What can hang from each mark
Z_309: Z_111 Z_237
Z_237: Z_100 Z_309 Z_318
Z_100: Z_237 Z_318
Z_318: Z_111
Z_993: Z_111 Z_237
Z_111: Z_237 Z_309 Z_318

Each row was made from one small tree. Brackets hold a mark, then the marks that hang from it, in the order of their numbers. Every link used is in the known rows. Write each row's tree.
Known rows
(Z_111 Z_309): [-11.5 -2.4 -19.0 11.0 7.8 5.6 1.6 5.2 -10.4 -5.9 28.4 -14.6 -1.1 -14.5 14.0 23.1 -11.1 -7.7 -15.1 -3.3 -13.6]
(Z_318 (Z_111 (Z_237 Z_100) Z_309)): [-13.5 12.4 30.9 22.0 13.7 -7.5 -12.6 -3.6 -15.1 -18.2 31.5 -18.0 11.6 -37.3 12.4 45.0 -15.2 -8.2 -26.3 30.0 -54.4]
(Z_100 Z_237 Z_318): [22.4 8.8 0.8 -17.4 -27.6 -11.4 1.2 -0.5 -0.6 17.0 -3.9 -21.6 -13.9 -27.8 -29.2 -3.2 -11.4 -4.6 -24.9 19.5 -1.0]
(Z_993 (Z_111 Z_318) (Z_237 Z_100)): [36.8 20.0 31.3 -9.9 -84.3 6.8 -10.6 -1.7 -28.9 16.7 61.0 -17.6 18.6 18.2 7.8 -8.3 -70.8 -15.8 -34.6 37.0 -19.5]
(Z_111 (Z_237 Z_100) Z_309): [-16.9 -15.4 -3.9 5.7 7.3 6.4 4.0 -6.1 -31.6 -0.1 36.2 -0.8 -16.2 -27.7 34.1 32.8 -8.4 -7.4 -34.0 13.7 -42.1]
(Z_111 Z_318): [17.7 13.3 10.0 -5.0 -19.9 28.6 -3.8 3.5 -12.5 -17.1 30.3 9.9 1.6 -0.8 -18.8 -3.6 1.5 1.8 16.0 9.6 -0.3]
(Z_111 (Z_309 (Z_237 Z_100)) Z_318): [3.5 14.9 8.8 19.8 -53.3 35.0 6.9 -1.2 -42.2 -3.0 78.5 -27.7 -9.4 -0.6 20.1 4.0 -44.6 -2.3 -28.9 -1.6 -43.9]
(Z_993 (Z_237 (Z_318 (Z_111 Z_309)))): [14.3 39.3 4.8 24.6 -23.1 -7.6 3.1 10.4 1.5 -21.2 27.1 -31.7 34.9 -31.3 -21.9 35.2 -37.9 -29.7 -38.2 13.4 -33.2]
(Z_111 (Z_237 Z_318) Z_309): [-14.6 16.0 -31.6 -7.9 16.4 17.5 12.9 1.2 -26.6 -32.2 26.8 15.0 -1.7 -51.4 13.7 45.2 15.5 -24.2 -48.1 -8.5 -23.3]
(Z_111 Z_237 Z_318): [9.4 8.2 5.0 -1.2 2.3 27.4 -2.9 0.9 -16.9 -21.9 36.8 31.3 -8.5 -24.1 4.2 10.7 21.7 -2.5 -4.9 26.4 -7.5]
(Z_237 Z_100 Z_309): [-6.0 -15.5 9.4 0.1 -33.4 -4.7 14.9 8.3 -13.9 8.1 26.8 -19.8 -16.0 4.0 25.5 -11.4 -35.8 -4.2 -11.9 20.6 -28.6]
(Z_100 (Z_237 Z_309) (Z_318 Z_111)): [16.3 25.4 21.1 6.9 -30.2 -30.8 -2.2 17.8 16.0 -1.9 17.1 -46.5 -0.6 -46.4 -19.8 5.8 -32.2 -12.5 -34.8 53.7 -20.8]
(Z_111 (Z_237 Z_100) Z_309 Z_318): [0.8 -1.6 5.6 0.0 -12.6 35.4 1.6 -2.7 -44.8 -16.3 66.1 8.6 -14.6 -27.3 15.8 29.1 -7.0 -5.2 -17.7 23.0 -41.8]
(Z_237 Z_100 Z_309 Z_318): [-0.8 10.3 1.3 -25.9 -48.2 9.6 26.5 8.6 -26.6 -15.9 18.5 -10.4 -4.5 -11.6 0.2 -2.3 -28.9 -16.5 -24.1 -3.3 -31.0]
(Z_111 (Z_309 Z_237) Z_318): [0.8 21.5 -8.2 29.2 -34.1 33.6 3.9 5.8 -26.2 -12.1 76.7 -20.3 -4.6 -10.3 21.7 8.8 -29.1 -7.0 -32.5 -2.7 -24.0]
(Z_309 (Z_111 Z_318) Z_237): [30.9 53.6 6.5 2.0 -57.4 36.5 -10.7 7.6 -16.2 3.6 76.0 -17.4 12.2 17.6 27.7 -15.6 -34.9 -12.0 -51.6 0.3 0.7]
(Z_237 (Z_318 Z_111)): [6.8 50.0 22.6 -9.7 -8.3 2.0 -2.4 1.6 -1.1 -39.0 -8.8 -5.9 33.8 -27.2 -42.0 23.0 0.1 -12.8 -10.7 -8.3 -18.1]
(Z_993 (Z_237 (Z_100 Z_318) (Z_309 Z_111))): [33.4 14.7 5.2 -11.5 -65.5 -1.0 11.5 31.6 -10.0 37.6 62.1 -48.8 -16.2 11.2 44.7 -33.8 -65.9 -34.4 -51.3 48.4 -14.5]
(Z_318 (Z_111 Z_309)): [-8.0 22.6 18.0 27.1 14.7 -7.8 -14.5 6.4 4.1 -22.5 25.0 -29.2 24.6 -26.4 -5.8 36.9 -18.1 -8.5 -10.1 14.1 -28.8]
(Z_993 Z_111 (Z_237 Z_309 Z_318)): [14.9 30.8 -16.7 -9.4 -65.9 -12.7 11.6 18.4 -6.9 -3.4 45.7 -20.4 23.7 -11.4 28.7 3.2 -63.9 -43.3 -77.4 24.0 -5.2]
(Z_993 Z_237): [15.6 -2.5 -2.1 25.7 -20.7 -13.8 4.6 5.7 9.7 18.6 15.1 -15.3 4.6 4.1 6.3 -2.5 -30.0 -10.5 -17.9 23.3 -8.1]
(Z_318 (Z_111 Z_237)): [-5.8 20.8 30.3 20.3 26.0 -14.7 -16.5 0.0 10.5 -22.4 4.6 1.8 16.2 -33.8 2.0 28.6 10.3 -4.7 -14.7 31.9 -22.8]
(Z_100 Z_237): [15.4 0.7 0.9 9.1 -26.6 -22.3 -4.7 -15.7 5.5 10.4 -4.3 -9.7 10.6 -19.1 -33.6 23.2 -20.8 6.0 -24.3 12.5 -11.4]
(Z_993 (Z_237 Z_309)): [7.5 -10.0 -13.0 34.6 -29.6 -19.8 16.1 22.3 14.8 15.9 36.3 -24.1 -5.1 -2.6 31.7 -7.5 -45.4 -19.4 -32.0 41.5 -11.7]

Write each row's tree
[-7.5 10.9 1.2 -35.6 -16.8 7.1 -6.3 3.0 -43.5 6.9 50.2 -13.7 -14.2 -25.3 54.8 14.7 -25.5 -27.1 -63.0 20.9 -21.3] : (Z_993 (Z_111 (Z_237 (Z_100 Z_318)) Z_309))
[-10.8 8.1 38.0 19.5 -0.3 -18.7 -4.7 7.0 -0.6 -15.3 25.8 -13.2 4.0 -30.3 23.5 18.8 -18.9 -9.0 -25.0 48.8 -46.4] : (Z_318 (Z_111 (Z_237 Z_100 Z_309)))
[19.4 19.8 8.1 -40.9 -48.5 14.7 7.9 28.4 -21.7 21.0 52.0 -37.4 -23.1 7.8 42.6 -34.1 -39.1 -25.0 -37.1 27.6 -8.9] : (Z_237 (Z_100 Z_318) (Z_309 Z_111))
[3.3 48.1 41.6 6.4 -53.6 3.0 7.4 -9.8 -21.9 -13.9 13.9 -31.8 19.6 -9.6 -11.5 2.6 -38.8 -8.6 -42.3 -17.0 -48.1] : (Z_309 (Z_237 Z_100 (Z_318 Z_111)))
[29.5 37.4 1.8 -20.2 -13.5 36.4 -16.8 6.9 -16.9 -12.0 61.0 19.5 8.6 -8.5 18.3 9.6 3.8 -15.2 -34.0 24.5 5.7] : (Z_309 (Z_111 Z_237 Z_318))
[-8.0 -12.7 4.1 -18.6 -9.2 2.6 18.2 16.8 -22.2 8.3 30.8 -6.0 -44.5 -27.0 48.8 -17.5 -3.6 -16.5 -30.2 40.7 -24.5] : (Z_111 (Z_237 (Z_100 Z_318) Z_309))
[-4.4 38.6 17.4 15.4 -6.6 3.3 -2.7 19.1 -5.3 -5.4 37.2 -52.1 -5.9 -28.6 21.2 -1.8 -21.3 -19.5 -35.2 13.3 -24.4] : (Z_100 (Z_318 (Z_111 (Z_309 Z_237))))
[-14.5 -19.1 3.4 3.5 -8.4 -5.1 13.9 4.9 -16.1 2.0 29.9 3.5 -24.0 -19.3 44.9 4.6 -11.6 -7.5 -31.2 35.0 -33.1] : (Z_111 (Z_237 Z_100 Z_309))
[-12.6 32.6 18.4 47.4 -5.9 -8.2 -9.3 4.7 2.8 -13.2 40.8 -45.0 20.0 -21.0 18.6 26.9 -34.8 -9.5 -39.5 6.5 -37.9] : (Z_318 (Z_111 (Z_309 Z_237)))
[12.1 13.5 -21.0 11.1 -42.6 -7.1 25.9 21.9 3.1 -6.2 29.3 -16.1 4.8 -16.7 8.7 0.1 -37.7 -30.9 -44.7 20.2 -14.2] : (Z_993 (Z_237 Z_309 Z_318))
[-8.5 43.4 -18.3 -9.1 -45.7 9.9 0.9 -0.6 -30.9 -11.1 51.5 -25.2 21.3 -14.6 38.4 21.3 -47.4 -29.6 -86.4 -23.9 -13.6] : (Z_993 (Z_111 (Z_309 (Z_237 Z_318))))
[27.2 22.4 15.3 -21.3 -63.7 28.6 -0.2 17.6 -25.1 1.2 75.6 -18.7 -0.4 14.9 23.9 -14.3 -47.2 -14.4 -24.9 29.2 -18.1] : (Z_237 Z_100 (Z_309 (Z_111 Z_318)))
[31.7 26.9 -12.5 -23.3 -49.1 -8.7 0.4 21.5 2.8 19.0 40.1 -37.5 -10.2 -23.7 8.6 -7.2 -37.1 -23.3 -61.3 39.1 4.2] : (Z_100 (Z_237 (Z_309 Z_111)) Z_318)
[34.0 26.1 11.8 -0.3 -61.6 5.2 -12.3 6.3 -11.9 6.3 58.7 -9.8 24.1 7.8 10.5 -3.1 -54.7 -21.6 -38.6 35.6 1.7] : (Z_993 (Z_111 Z_318) Z_237)
[-6.6 26.0 12.7 0.4 28.1 2.0 -7.2 18.5 -6.1 -18.0 27.5 -21.3 -10.7 -51.0 17.5 18.4 11.0 -22.1 -25.3 31.7 -22.1] : (Z_100 (Z_318 (Z_111 Z_237 Z_309)))
[21.9 57.7 11.1 -25.6 -74.2 26.4 6.0 -4.6 -34.5 8.0 42.5 -26.3 16.6 13.9 18.4 -9.2 -46.8 -21.0 -74.3 -30.1 -22.3] : (Z_309 Z_111 (Z_237 Z_100 Z_318))
[-9.0 25.1 -6.4 -36.4 -27.0 12.1 -1.6 -9.3 -50.1 -17.4 43.1 1.5 12.9 -32.2 30.3 38.6 -27.2 -28.4 -74.5 -3.3 -30.2] : (Z_993 (Z_111 (Z_237 Z_100 Z_318) Z_309))
[-1.1 46.8 7.5 -0.9 -2.3 7.6 -1.1 4.9 -9.1 -44.4 13.4 -18.1 33.5 -39.1 -30.6 41.5 -8.0 -19.5 -22.6 -11.7 -28.9] : (Z_237 (Z_318 (Z_111 Z_309)))
[-1.6 6.1 -14.7 9.6 9.3 33.0 -0.3 5.9 -26.8 -27.4 64.7 17.1 -9.6 -38.2 19.0 34.3 9.7 -10.7 -20.6 22.5 -19.8] : (Z_111 Z_237 Z_309 Z_318)
[23.8 14.4 -14.5 19.3 -41.7 -10.4 3.9 27.6 13.3 21.6 59.7 -31.0 8.2 7.3 43.6 -7.3 -56.8 -30.3 -55.5 42.8 -1.6] : (Z_993 (Z_237 (Z_309 Z_111)))
[21.2 26.2 11.9 -43.2 -16.9 20.4 -7.2 7.2 -25.4 17.5 36.5 -4.7 -15.3 -5.6 35.5 -10.4 -4.1 -20.7 -44.7 21.3 -6.0] : (Z_309 (Z_111 (Z_237 (Z_100 Z_318))))
[-13.1 14.2 20.7 28.1 19.2 -19.9 -7.1 14.4 14.1 -24.8 24.2 -6.5 7.9 -39.3 25.3 24.2 -3.7 -12.8 -27.5 48.1 -28.4] : (Z_318 (Z_111 (Z_237 Z_309)))
[-8.5 27.5 -17.0 -30.1 -22.6 -0.9 4.6 8.2 -19.9 -24.3 34.4 14.1 10.4 -34.0 43.1 17.9 -14.7 -34.2 -75.8 15.7 -3.2] : (Z_993 (Z_111 (Z_237 Z_309 Z_318)))
[-11.7 28.2 -25.3 13.0 -25.4 17.5 16.8 2.1 -24.7 -14.8 39.3 -23.7 3.3 -22.2 19.9 19.8 -25.1 -19.1 -58.4 -31.5 -25.8] : (Z_111 (Z_309 (Z_237 Z_318)))
[34.0 46.7 27.2 -8.7 -79.2 38.2 -8.0 -0.2 -34.1 14.1 77.0 -25.0 6.6 26.8 25.1 -20.5 -51.9 -8.3 -48.2 0.8 -20.6] : (Z_309 (Z_111 Z_318) (Z_237 Z_100))
[18.0 47.0 -13.5 -35.1 -7.0 21.6 -4.7 3.6 -15.9 -16.5 27.0 18.0 16.5 -20.6 13.9 19.9 9.7 -28.2 -59.3 -3.3 2.8] : (Z_309 (Z_111 (Z_237 Z_318)))
[-2.9 14.3 48.1 12.3 6.3 -13.4 -13.9 -8.1 -5.9 -12.6 6.6 -5.9 12.1 -24.4 -0.7 23.9 -5.6 -0.1 -12.5 32.0 -43.1] : (Z_318 (Z_111 (Z_237 Z_100)))
[23.1 13.3 10.7 -6.8 -55.6 0.1 17.8 -2.1 -19.0 8.1 9.2 -15.2 9.3 -0.2 -18.7 0.1 -40.6 -17.1 -26.6 2.4 -30.5] : (Z_993 (Z_237 Z_100 Z_318))
[12.0 17.3 -18.1 -4.3 -48.1 -15.0 17.5 0.5 -0.9 -13.8 9.5 -12.0 10.6 -39.4 -31.2 26.0 -29.7 -13.2 -50.0 9.1 -18.0] : (Z_100 (Z_237 Z_309 Z_318))
[0.1 -5.5 15.1 -27.9 -1.0 8.9 7.4 1.2 -27.3 9.9 9.1 3.7 -34.6 -20.0 23.9 -12.1 10.6 -7.8 -17.2 22.5 -19.9] : (Z_111 (Z_237 (Z_100 Z_318)))
